Each row was made from one small tree. The marks that hang from a mark follow it in brackets, in the order of their numbers. Every link used is in the known rows. Write each row's tree.
Known rows
K_525{K_115 K_929{K_809{K_629{K_238}}}}: [ 3.822, -0.137, -0.800, -0.611,  3.230, -1.044,  3.540,  1.329,  4.030,
  0.022, -3.570, -1.608,  2.619, -1.036, -1.648,  0.003, -2.833]
K_629{K_238}: [-0.467, -1.457,  2.801,  0.970, -0.371, -0.807, -0.353,  1.401, -0.742,
  0.584, -0.768,  2.378,  0.398, -2.090,  3.325,  0.436,  0.413]
K_238{K_115{K_173 K_525}}: [-3.481,  3.529,  1.343,  0.214, -1.875,  2.577, -2.263,  0.447, -2.345,
  0.413,  3.109, -1.584, -2.503,  1.154,  2.956,  1.520,  6.198]
K_525{K_115}: [ 0.572,  0.466, -0.167,  1.516, -0.398,  1.788,  4.449,  0.321, -3.860,
  2.179, -1.084, -0.818, -1.737,  0.426,  0.093,  1.659,  2.508]
K_929{K_809{K_629}}: [ 1.454, -0.153,  0.367,  3.081,  1.706, -0.838,  4.314, -1.979, -2.703,
  0.403,  0.117, -4.360,  2.591,  0.180, -0.510,  0.951, -1.018]
K_238{K_115{K_173 K_525{K_929}}}: [-1.859,  3.647, -1.017, -1.128, -1.720,  2.461, -3.115,  2.291,  0.257,
  1.031, -0.767, -2.948, -3.014,  0.701,  3.900, -0.109,  5.595]
K_929{K_525 K_809}: [-2.048, -3.549,  1.976,  4.039, -2.112, -2.327,  3.776,  0.656, -4.361,
 -2.762,  1.616,  0.978,  0.470, -3.300, -1.884,  4.498,  2.279]
K_629{K_238{K_115{K_173}} K_809{K_929}}: [-1.161,  0.412, -1.061, -4.326,  1.681, -1.015, -5.249, -0.782,  2.053,
  3.454,  1.870,  3.634, -0.721,  2.301, -0.556, -2.498, -2.713]
K_238{K_115}: [ 0.345, -0.042, -0.183,  0.700,  0.418,  0.949,  2.441, -0.185, -4.319,
  2.518,  0.188, -1.071, -0.498,  0.343,  0.828,  1.057,  5.167]
K_809{K_629{K_238{K_115}} K_929{K_525}}: [-0.941, -3.510, -0.446, -0.507,  1.179,  0.417, -2.056, -5.247,  1.717,
 -0.133,  2.346,  2.284,  2.077,  0.311,  0.246, -5.447, -2.986]
K_115{K_173 K_525{K_929{K_809}}}: [-1.436,  2.789,  0.593,  0.936, -2.449,  0.308, -1.259,  4.167,  0.479,
 -2.201, -1.789, -3.902, -2.063, -0.935,  2.419,  2.574,  2.671]
K_929{K_525{K_115} K_809}: [-1.217, -2.409,  1.237,  3.287, -1.431, -0.975,  6.270,  1.159, -3.834,
 -2.437,  1.332,  1.291,  0.168, -2.469, -4.705,  5.382,  2.671]
K_809{K_629 K_929{K_525}}: [-1.162, -2.952, -1.738,  2.500, -0.868,  1.486, -0.082, -6.363, -2.057,
  0.419,  1.065, -1.714,  0.324,  1.161,  1.775, -5.412, -4.341]
K_525{K_115{K_173} K_929}: [ 0.046,  1.656, -3.528, -1.405,  0.096,  2.098,  1.983,  2.725,  0.094,
  3.274, -1.859, -2.923, -3.353,  0.371,  3.177,  0.142,  0.823]
K_525{K_115 K_929}: [ 2.235,  0.544, -2.453,  0.026, -0.120,  1.691,  3.471,  1.992, -1.514,
  2.707, -4.934, -2.089, -2.390, -0.131,  1.148,  0.072,  1.866]
K_629{K_238{K_115} K_809{K_929}}: [ 1.052, -0.689, -0.083, -2.866,  1.323, -1.342, -3.874, -1.759,  0.410,
  2.744, -0.886,  4.356,  0.381,  1.821, -2.535, -2.535, -1.501]
K_629{K_238 K_809}: [ 0.139, -0.150,  2.504,  0.246,  0.381, -3.559, -2.497,  0.164, -0.805,
  2.206, -0.522,  4.640,  0.606, -1.609, -0.753,  1.194, -1.322]
K_173{K_115{K_525{K_929{K_809{K_629}}}}}: [ 4.019,  1.729, -0.604,  1.333, -1.093,  0.059,  0.570, -0.484, -1.364,
 -3.189, -1.435, -2.778,  0.775,  1.665, -1.851,  0.901, -1.229]

Write each row's tree
[ 2.440,  1.340, -0.275,  0.682, -3.664,  1.300, -1.678,  1.188, -2.927,
 -1.829, -2.904,  0.359, -3.016,  0.931,  1.539,  0.813,  2.061]
K_173{K_115{K_525{K_929}}}
[ 2.973, -0.011, -1.662,  0.448,  0.433, -0.057,  5.663,  3.656, -1.030,
  0.372, -4.976, -2.735, -0.528, -0.722, -2.409,  2.948,  2.237]
K_525{K_115 K_929{K_809}}
[-0.368,  2.032,  2.328, -1.958, -0.988, -0.214, -6.940, -1.811,  0.659,
 -0.163, -1.051,  4.403, -0.677,  1.860, -2.619, -2.036,  0.855]
K_629{K_238{K_115{K_525}} K_809{K_929}}
[-3.674, -1.847, -2.307, -0.150, -2.054,  2.811,  0.634, -1.547, -1.554,
  0.404,  2.592,  0.615, -3.303,  1.497,  1.206, -1.783, -1.883]
K_809{K_929{K_525{K_115{K_173}}}}
[ 1.491,  0.909, -1.643, -2.076,  3.550, -0.481,  2.190,  2.338,  5.483,
  0.825, -0.711, -2.560,  1.844, -0.387,  0.221, -0.241, -3.980]
K_525{K_115{K_173} K_929{K_809{K_629{K_238}}}}
[-0.695, -2.909, -0.250,  0.312,  0.367,  1.307, -0.209, -4.657,  1.875,
 -0.440,  1.157,  2.416,  1.148,  0.456, -0.226, -4.723, -5.637]
K_809{K_629{K_238} K_929{K_525{K_115}}}
[-3.121,  3.790,  3.161, -2.005, -0.487, -1.515, -6.748,  0.900,  1.149,
  0.864,  3.553,  4.430, -0.905,  0.190, -0.748,  2.070,  2.895]
K_629{K_238{K_115{K_173 K_525}} K_809}
[-2.953, -1.691, -1.384, -1.153,  0.674,  1.867, -1.673, -3.777,  3.556,
  0.168,  4.006,  1.835,  0.043,  1.234,  1.720, -4.947, -6.613]
K_809{K_629{K_238} K_929{K_525{K_115{K_173}}}}
[ 1.762, -0.599,  1.725, -0.010,  3.587, -1.734,  2.464, -0.437,  0.999,
 -0.108,  1.321, -0.512,  4.303, -0.680, -2.054,  0.792,  0.346]
K_929{K_809{K_629{K_238{K_115}}}}
[ 2.805, -1.138,  0.045,  0.375,  2.622, -2.192,  1.136,  1.024,  3.644,
 -0.280, -3.468, -2.150,  3.178, -1.981,  1.140, -1.096, -3.226]
K_525{K_929{K_809{K_629{K_238}}}}
[ 3.103,  0.765,  0.467,  1.124, -3.060, -0.446,  0.566,  3.003, -2.603,
 -4.388, -2.834,  0.012, -1.269,  0.097, -2.113,  3.606,  2.167]
K_173{K_115{K_525{K_929{K_809}}}}
[ 3.896,  0.896,  1.650, -0.118, -0.373, -1.375, -1.548,  0.966,  2.542,
 -4.450, -1.509,  0.692,  2.043, -0.148, -1.428,  0.615, -2.660]
K_173{K_115{K_525{K_929{K_809{K_629{K_238}}}}}}
[-1.128,  3.067, -0.140, -0.855, -1.157,  0.627, -0.702,  4.027,  0.647,
 -1.487, -0.784, -3.823, -1.572, -0.038,  0.348,  2.706,  5.834]
K_238{K_115{K_173 K_525{K_929{K_809}}}}
[-3.149, -2.435, -1.388, -2.083,  1.282,  1.042, -3.563, -4.157,  3.361,
  0.561,  5.236,  1.373,  1.125,  0.963,  2.334, -5.560, -4.261]
K_809{K_629{K_238{K_115{K_173}}} K_929{K_525}}
[-3.039, -1.971,  1.002, -0.261,  2.319, -2.482,  0.452, -0.550,  2.531,
 -1.554,  6.813,  1.575,  3.513, -2.052, -1.212,  1.356, -0.850]
K_929{K_525 K_809{K_629{K_238{K_115{K_173}}}}}
